Each row was made from one walk, in order. Every step used is in the known rows, and no mark comes twice. Write each row's walk.
Known rows:
situ kabibe: [  3  -1   0   4 -19   4  -6  -2 -14 -13   3  -4   9   4  -2  -3  -3  -2
  35  -9 -10 -26  -2   2  18   5   1 -27  -4  -7  21  -7  25   3   8  -9
  -6   5 -12  10   1  -4   4]
tovo biza muna bizas: [-38  -6  -6   9 -10 -15  31   5 -24  -3   5 -11  21   1  -8 -17  -7 -19
  10  21 -21  34   5  -8 -64 -61  10  19  -3  -2   0 -31   9  -8   4 -29
  11  10  12   6  15  -3 -15]
bipap feza bizas situ biza muna: [-14 -21 -30  -6 -28  10 -16 -10 -17 -33  -7   6   0  -2   5 -13  -9   8
  -3   3   0  18 -10  53 -28 -13  15  24   5   7  -7  -8  17 -38  27   8
  -9 -19 -18  10  19  15 -18]
situ biza: [  1 -10 -11 -10  -2   0 -12  -9 -14 -10 -23   6 -10  -3   1 -12  -6  -2
 -13  -6  10   0  -8  18 -17  21   1  15  -4   3   6   5  14 -15  -1 -10
   0  -9 -11   2   9  12  -3]
muna bizas feza bipap: [-23 -16 -25  29 -43   3  14  -2   4  -6  11  -8  -7  43  -7   1   6  -8
  18   5  15  -6  11  -5  16 -12 -18  23  18 -20   1  -7 -11 -10   5 -26
  20   1 -12   9  -1  -9   4]
butu zegu tovo biza muna bizas feza: [-48 -25 -18  18 -32 -22  40  18 -16   4  21 -24  34  19 -12  -9   0 -28
   7  11 -11  27   5   3  -7 -57 -15   6   4   7   2 -34  -3 -10  -1   1
   9   0  -4 -22  38 -26   3]
feza bizas muna: [  1   4 -15 -20 -24  -5  -8  11  17 -25 -24   8  17  14   0   6  -5  -1
   1  -4 -10  44  10  26 -38 -20  -2  18   8  14  -9  12 -22   3  23  -4
   4   3 -19   6   4   7 -13]
bipap feza: [ -5   3 -15   4   6  21  -9  -6  -8  -2   7   6 -23 -11   6   1  -1   7
 -26   7   4 -11  -1  11  19 -12   6  10   0  -1   1  -6  -5 -24  14   5
   0 -20   3   0   5  10  -9]
bipap feza bizas situ biza: [  1 -15 -33   4 -34  15 -20  -8  -3 -30 -16  14  -8  10   8  -5 -11  10
  16  -4  13   3 -12  55   1  14   2  20  10  -9  -5  19   1 -42  29   4
   3 -26 -33  15  14  28 -12]
kabibe notemi biza muna: [  3 -19 -14 -20   0  -9 -10  -6 -44 -15  -5  -7  -5 -15  -6 -15  -9 -10
 -10  -4  -2  22   3   0 -37  -2  -2  32   0   8  -9 -34  34  -8  -4 -16
  -5  -6  -2  -4  22 -12 -12]
bipap feza bizas situ: [  0  -4 -24  16 -34  17  -9   2  12 -22   6   8   1  16   8   7  -6  14
  33   5   2  -2  -3  40  26  -9   0   4  17 -15 -12  17 -16 -31  34  16
   5 -18 -24  13   5  19 -11]
muna bizas feza kabibe situ biza: [  1 -12 -18  21 -41 -28 -13   5 -26 -34 -21  -5 -18  29 -15 -14  -5   4
  32 -15   4  20  -5  29  23  12 -15  -1  -8 -35  20  -1  25 -37  25 -36
   4  -3 -11   7  22  23  17]
feza kabibe situ biza: [ 19  -2 -10  -3 -20  -7 -26   0 -32 -24 -18   0 -12   2  -8 -17  -7  11
  25 -26   0   8  -9  24  19  12  -6  -9 -16 -16  17  -1  21 -34  24 -19
 -12  -9  -7   6  19  22   9]
notemi biza tovo zegu: [ -1   3  -3 -17   1  -3 -13  25 -21   9  16 -10  19  11 -11  -4 -21  -6
   6  -7  11 -16   0  23  -6   7 -30  45  -3  12 -12   1   7   7 -10 -32
 -22  -9 -11 -14   1 -15   3]
butu zegu tovo: [-10 -12  -2  -5  -9   9  24  18  -2  14  15  -8  19  -9  -5  -6  -7 -13
 -19 -17  -6   6  -1  20  33 -12 -23 -14   1  28  -1 -11 -13   4 -11  39
  -3 -22 -15 -35  17 -22   3]
feza bizas: [ 12   2  -6   1 -18   4   3  12   6 -15 -12   5   8  21   3   5   2   4
  22   3  -4  15  -2  22 -10  -1  -3  -3   8  -2  -8  11 -20  -4  18  15
   7 -10  -9  -1   3  16 -22]
butu zegu tovo biza: [-13  -6  -5  -6  -2   8  29  16 -13  27  20 -16  48  -7  -4  -8  -8 -21
  16  -4 -11   3   1  -5  13 -48 -14  -7  -4  24  -3 -18 -26  -7  -3  17
  -2 -17  -9 -27  35 -22 -10]
zegu tovo biza muna bizas situ kabibe: [-36 -18 -14  18 -45 -12  28  18 -20 -15  29 -17  44   6 -12 -19 -21 -18
  76   1 -24  -2   2  14  -7 -49   1 -17   4  -9  14 -38  32 -21  13 -19
  -5  15 -24  11  12 -21   5]
muna bizas feza kabibe situ: [  1  -1  -9  32 -42 -29  -5  14 -14 -25   2 -12  -9  32 -16  -3   0   6
  53 -11  -6  17   4  11  50 -10 -16 -20  -4 -41  14  -6  11 -27  30 -25
   2   6  -2   2  14  12  22]
muna bizas feza: [-24 -14 -12  29 -30 -25  16   5   6 -11  -2  -7 -10  32  -7   5   5  -9
  10  14   8   9   5   5   5   0 -12   9  10 -25   6  -1   6  -6   2 -16
  19  11  -7   3   4   3  13]
bizas feza kabibe: [  5 -12  -9  22 -13 -14 -17   3 -10 -21   7  -8  -2  29  -2   3   5   8
  35 -22   1  18   3   6  35  12 -12  -8   0 -19  13   3  13 -33  26   0
  -3  -3   2   1  20  -2  27]
notemi biza muna bizas: [-34 -21 -13   5  -7 -19  18   4 -25 -21  -6  -3 -25  -1  -8 -11 -16 -17
 -23   8   7  14   4  16 -54 -15   1  37   1  -5  -2 -33  31   2  -8 -32
  11   7  -1   1   0  -6 -12]
feza bizas situ kabibe: [  8 -10 -12  16 -56   1  -7   7   6 -30   5   0  24  24   0   3  -8   4
  80 -11 -10 -22  -4  32  30   5  -3 -32  11 -20   9  11  17 -10  27   5
  -2   3 -36  16   0   7   3]
notemi biza muna bizas situ: [-37 -31 -21  19 -29 -21  11   1 -10 -25   4  -3 -10   5  -8  -7 -17 -11
  13  -1  12   6   3  28 -32 -11  -1  29  12 -17 -12 -17  36  -7  -1 -28
   8  18 -18  13  -1  -8   7]
notemi biza muna: [-13 -20 -15 -14   9  -9  -1  -3 -28 -14   2  -4 -14 -10  -5  -5 -10  -9
 -21  -3  15   4   1   8 -45  -9   9  30  -5  10  -6 -31  28   4 -10 -13
  -8   5   3  -7  10 -16 -13]
bipap feza kabibe situ biza muna: [ -3  -6 -22 -10 -10   2 -26  -9 -49 -30  -5  -1 -17 -14  -6 -25  -7  12
  -9 -13  -9  16  -8  32  -2 -21  15   4 -19   0  12 -27  31 -43  30 -11
 -20 -19   9   3  28  15  -8]
feza kabibe situ biza butu: [ 11  -2 -15  35 -16 -13 -21  -4 -35 -10 -12  -3  10   0  -7 -13  -3  10
  25 -15 -18  -8 -14   5  45   8  -8  -8 -11 -12  -2 -12  17 -40  31 -10
 -26 -17 -22  16  23  18  15]
tovo biza muna bizas situ kabibe: [-34 -14 -12  22 -47 -14  15   0 -21 -19  20 -15  36   9  -9 -14 -14 -14
  71   4 -22 -12   1   6 -15 -46   8 -18   4 -18  14 -23  38 -15  16 -33
  -1  22 -20  22  11  -9   5]
notemi biza tovo: [ -3  -3  -9 -21   0   7  -6   7 -34  -4  -7   0  -5  21  -2   1  -7  -3
   6  -6  17 -21  -3  12  -6  18 -20  28  -4   7 -15   0  12  -1 -12 -25
 -11   5 -17 -11   2  -2   0]
muna bizas situ kabibe notemi biza: [  3 -26 -21  14 -47 -11  -8  -3 -31 -30  -9  -5  -9   9  -7  -9 -22 -13
  52 -16   4 -18   4  15   8  23 -26   9  13 -32   2 -13  47 -21   6 -41
  16   0 -40  18   8   0   9]
zegu tovo biza muna: [-23  -3  -7 -14   9  -4  24  16 -24   9  26 -16  43 -11  -8 -17 -10 -16
  15  13 -17  21   4 -11 -41 -63  13   8  -8  22  -2 -46  -5 -18   2   1
 -14  -2  11 -14  26 -25 -19]

Which walk is each row?
[-17 -11 -10  22 -11   5  25  15  -8  26  17 -11  37  -9  -3  -4  -2 -11
 -14 -13 -22  -8  -6   7  56 -17 -28 -13   3  30 -12 -20 -16   0  -2  44
 -14 -28 -29 -24  20 -22  11]	biza butu zegu tovo
[ 13   1  -4 -17 -22  -1 -23  21 -44  -1  14 -15  36  11 -14 -14 -23  -7
  44 -16  -9 -20   2  16  12  16 -40  26  -1   5  -2  -7  32  -4  -2 -37
 -22 -16 -25  -6  10 -13   5]	situ kabibe notemi biza tovo zegu
[-15  -3 -10  31 -12   0  20  -9 -17  32  12 -14  53  -6   3   2   7 -16
   5  -4 -27 -16  -8 -21  36 -42 -14 -11   1  15 -14 -14 -17   3   7  16
  -8 -17 -18  -5  38 -11   1]	tovo biza butu zegu
[-23 -22 -35  15 -54 -10   1  -5 -20 -20   1 -10  -7  34 -16 -14   5  -6
  14   4  10   3   5   7  -2 -25  -8  24   4 -20   6 -21   9 -18   9 -40
   6   4 -10   7  11  -4  -4]	kabibe situ biza muna bizas feza bipap
[ -5  13   7 -12  -4   0  -6  24 -10  15  22 -12  41  12 -10  -8 -13  -1
  13  -2 -12  -1   0  19  -1  -6 -26  24  -3  16 -10   9  -4   3  -3 -15
 -24  -7  -4 -13  -4 -11   7]	biza tovo zegu
[ -3 -14 -25  14 -30  12  -5  -7   4  -2  17  -8  -1  35  -1   7  11   1
  18   0  19 -16   9 -14  25  -7 -11  16  13  -9  -1  -3 -17 -12   6 -11
   5  -2  -8   3   5 -14   3]	bizas feza bipap
[ 13  13 -10  11 -10   9 -25   4 -26 -18   9   0 -17  -2  -5  -6  -5  19
  22 -15  -8  -1   0  15  58 -17  -2 -20 -14 -23  10 -12   0 -38  38  -8
 -11 -19   7   3  14  17   5]	bipap feza kabibe situ
[  0  -8 -22  33 -26  10 -18 -14 -43  -1  -5  -2   3 -11   2 -10   3   6
 -19 -32 -22 -12 -17  26  82 -10 -21 -13  -8   5  -1 -11   7 -35  29  18
 -16 -45 -25  -2  42  16  12]	bipap feza kabibe situ biza butu zegu
[-13 -19 -12  15 -56 -12  -3  -5 -29 -30   3 -12  27   2 -10 -22 -11  -8
  58  -7 -37  17   4  11   3  -9 -10 -16  12 -15   8 -20  51 -19  14 -23
   7   5 -25  20   8  -4  13]	biza muna bizas situ kabibe notemi
[-20 -23 -15   3 -30 -19   7   0 -48 -30 -11  -8  -8  -3 -12 -22 -17 -20
  11  -3 -12  14   5  13 -37  -5  -9  17   3 -10   7 -40  56  -8  -3 -40
  12   0 -15   8  12  -3  -8]	situ kabibe notemi biza muna bizas
[  4 -21 -16 -16 -15  -8 -14  -9 -52 -25  -2 -10   3 -11  -7 -17 -14 -11
  14 -12  -7   3   3   3 -23   0   0   8  -2   3   4 -38  49  -7   0 -22
  -7  -5 -10   2  22 -15  -9]	situ kabibe notemi biza muna
[ -7 -18 -12  18 -32 -23  -9   1 -39 -30  -4 -15   8  22 -10 -22  -1  -5
  29 -11 -28  55   8   7  -2  -1 -19   5   7 -17   4 -21  34 -41  28 -18
  10  -8   2   3  32   1  18]	biza muna bizas feza kabibe notemi
[-42 -16 -13  21 -31 -17  23   3  -7  -9  17 -11  28   5  -6 -12 -10 -13
  42  15 -17  19   3   7 -35 -53   9  13   7 -13  -7 -18  16 -15   8 -27
   7  21  -7  19  10  -8   3]	tovo biza muna bizas situ
[-21 -12 -11   4 -28 -21   0   4 -42 -32 -18  -5 -11   3 -13 -29 -11  -3
   5 -12 -18  41  -4  31 -31 -16   1   8 -12 -12  13 -25  39 -25  19 -31
  -2   3   2   8  14  16   2]	feza kabibe situ biza muna bizas
[-14 -17 -13 -19  -1  -7  -6 -11 -25 -15 -11   0  -2 -12  -2 -21  -3  -4
 -27  -3  -2  19  -7  18 -47  -2  16  20  -9  19   7 -17  29 -13  -1  -4
 -11   0   2   1  15   0 -10]	situ biza muna
[-32 -17 -11  22 -52 -14   9   1 -12 -28  13  -8  17  10  -9 -12  -9  -7
  55  -7 -20  -7   0  22  -2 -17   4 -20   7 -17  15 -18  48  -4  11 -20
   0  21 -24  20  -4  -9  16]	biza muna bizas situ kabibe
[-24  -7  -8   1 -35  -7  -5  21 -13  -3   6  -7  29  22 -13 -19 -23  -6
  26  -6  -7   8  -7  49 -13   7 -32  43   5   2  -7  17  17 -13   0 -39
 -12  -3 -30   4  -3   2  19]	muna bizas situ biza tovo zegu
[ -5 -25 -21  12 -33 -20 -18  -5 -48 -37 -20 -11  -2  19  -9 -29  -6  -4
  20 -15 -21  63   2  18 -16  15 -18  16   5 -16   9 -15  43 -52  27 -23
   8 -14  -6   7  37   8  16]	situ biza muna bizas feza kabibe notemi
[ 14 -14 -19 -10 -19  -2 -27   6 -56 -18  -7 -10   2  42  -5  -7  -4   0
  43 -22   4   4   1   9  22  37 -40  23   2 -12 -11   0  25 -37  11 -28
  -6  -8 -21  -8  28  -2  21]	bizas feza kabibe notemi biza tovo
[  7 -26 -22  19 -24 -21 -15   4 -41 -33 -15  -8 -24  23  -9  -8 -12  -9
  25 -18  11  26   9   9  10  27 -33  26   9 -33   1 -13  33 -39  15 -35
  19 -13 -15   5  28   1  17]	muna bizas feza kabibe notemi biza
[-29 -28 -17  19 -44 -16   6   0 -23 -35   8  -6  -3   8 -10 -10 -19 -12
  43 -11   0 -21   1  25 -13  -7  -2  -1   6 -22  11 -24  60  -2   5 -35
   1  18 -30  19  -2 -10  11]	notemi biza muna bizas situ kabibe
[ -2 -12 -14  31   6 -10  -2  -3 -19   5  -1  -1  -5  -4   0   6  -6  -5
  -2   1   6 -32  -4  -6  17   9 -10  24   3  -3 -19 -19  12  -8   2  -7
 -12 -10 -27  10  10  -4   2]	notemi biza butu
[-15 -13 -14  12 -55 -13   5  -2 -38 -19  10 -19  48   5  -9 -24 -14 -16
  83   1 -39  11   6  -4  -7 -37  -6 -15   8 -20   6 -26  40 -27  19 -35
   7   8 -21  22  24  -6   4]	tovo biza muna bizas situ kabibe notemi
[-49 -16  -8   4 -19  -6  49  17 -25  11  15 -17  36  -9 -10 -19  -9 -29
  -6   7 -26  33   3   8 -31 -70  -7   8  -1  20  -1 -40  -2  -5  -4   2
  10  -7  -1 -19  29 -22 -15]	butu zegu tovo biza muna bizas
[  0 -17 -19  -3 -26 -24 -23  -2 -39 -32  -5 -10   1  10 -13 -18   2   5
  18 -16  -3  27  -6  20   3  -7   6  -1 -15  -9  16 -19  34 -32  25 -15
 -17   4   2  -1  32   6  10]	bizas feza kabibe situ biza muna
[ -2 -16 -19   2 -31 -10 -12  12 -56 -25 -14 -11  -7  48  -9 -11  -8  -7
  38 -15   0  12   3  15  11  31 -46  29   7 -18  -8  -2  30 -37   9 -42
   6  -4 -24  -3  23   4  20]	muna bizas feza kabibe notemi biza tovo
[-35 -28 -23  37 -42  -4  27  12 -10   8   3  -6  26   0  -6 -14 -14 -18
  -1 -14 -13  -1 -12  37  44  -4 -34   5  11  16 -10 -12   5 -19   0  20
  -4 -23 -53  -7  20 -11  21]	muna bizas situ biza butu zegu tovo
[-34 -29 -35  12 -41   1   6 -11 -15 -20   1  -9 -11  34  -7 -15   4 -11
  -2   3  13  14   5   8 -24 -15  -6  40  11  -6   4 -17  12 -19   2 -34
  12   0 -13   7  11  -7  -4]	situ biza muna bizas feza bipap
[ -9 -21 -17  28  -8  -3   8  -8 -20  15  -1  -6   8  -8   3   7   0 -14
 -24 -21   1 -25  -8   3  40   1 -26   9   4  14 -13 -15   6  10  -5  17
  -5 -21 -31 -10  26 -12   3]	notemi biza butu zegu
[  0 -30 -20  -5 -29 -12 -18  -9 -42 -30   6 -10   9  -7  -7 -14 -15  -7
  37 -15  -4  -2   2   9  -9   2  -4  10   4  -5   1 -30  54 -15   7 -23
  -9   4 -23   9  18 -18   2]	bizas situ kabibe notemi biza muna
[-14  -4 -12  26 -38 -33   5  14 -34 -21  15 -21  20  25 -19 -11  -2  -3
  60   0 -19  28   6  -4  11 -56  -3 -16 -10 -35   9 -29  13 -32  35 -36
  -3  12  12   3  32   1   9]	tovo biza muna bizas feza kabibe situ
[-50 -26 -15  17 -39  -9  39  13  -9   3  27 -16  45  -1  -9 -16 -15 -24
  28  -1 -19  20   3  23  -9 -61  -9   2   8   8  -9 -27   6 -13   2   0
   6   5 -19  -6  24 -24   7]	butu zegu tovo biza muna bizas situ
[-21 -21 -24  10 -10   1  -7  -3 -58 -35  -7  -1 -32  -6  -5 -24 -20  -8
 -14  -7  -9  44   6  27 -29 -11 -10  39   2  -9   0 -39  40 -45  20 -30
  10 -26   1   7  21   6  -9]	bipap feza kabibe notemi biza muna bizas
[-37 -17 -12   2 -14 -15  14  -3 -24 -21 -19   2 -13  -3  -7 -24 -10 -13
 -27   8  -8  33  -4  28 -61 -11   6  28  -2   5   6 -21  31 -10  -3 -23
   9   1  -2   5   6   7 -10]	situ biza muna bizas
[-41 -20 -12  22 -34 -17  16   1   1 -19  11  -4   8   5  -7  -9 -10  -7
  23   3 -12  16   2  21 -20 -24   3  10  11 -10  -8 -11  26  -6   5 -16
   5  18 -12  15  -5  -4  12]	biza muna bizas situ
[-37 -27 -22  15 -31 -30  10  -3 -15 -24 -11  -9 -10  22 -10 -12   1 -11
  -7  13   6  24  -1  20 -35  -6  -1  28   4 -11   9 -14  26 -16   0 -22
  11   9  -7   0  17   2   7]	situ biza muna bizas feza
[  4 -10 -13  15 -40  -1  -1   7  18 -19   1   3  19  23   3   7  -5   7
  52  -2  -2   6  -2  30  11   1  -5  -6  16 -16 -15  19  -8 -11  22  13
   2   0 -26  12  -1  10  -4]	feza bizas situ
[  9   7 -19   3 -13  23  -6   4  -2 -16  -6  10 -10  11   8   6  -3  10
  -2  11  -3   6  -1  32   8 -12   2   8   7  -3  -8   3 -24 -22  29  20
   6 -32  -7   0   6  25 -31]	bipap feza bizas
[  7 -30 -23  -4 -10 -21 -23  -4 -48 -30   1 -13  -5   8  -8 -14  -8  -4
  16 -20   1  28   6   4  -6   9 -11  22   1  -5  -1 -30  43 -34  15 -14
  -5  -9  -1  -2  37 -14   8]	bizas feza kabibe notemi biza muna
[-20 -25 -16  -9 -19  -8  -9 -13 -17 -21  -2  -1  10  -6  -1 -17  -7  -2
  -3  -5  -1  13  -8  27 -33  -1  14  20  -2   9   1  -8  35 -20   5  -8
 -15   7 -13   9  13  -4   5]	bizas situ biza muna
[  3   8  -7 -26 -25   1 -15   7 -39  -4 -20  -2   9  23  -9 -15   1   7
  18  -5  -4 -13 -12  17   8  11 -16   4 -14   0  -2   9  10 -14  -1 -27
 -17   4 -17  -8   7  18   3]	kabibe situ biza tovo
[-21 -30 -20  26 -18 -28  -2   7 -34 -36   1  -9 -24  26  -9  -5  -8  -7
  11 -14  11  27   5  21 -14   2 -13  22   2 -21   9 -25  40 -31  19 -26
   6   4   0   3  23  -9  18]	notemi biza muna bizas feza kabibe
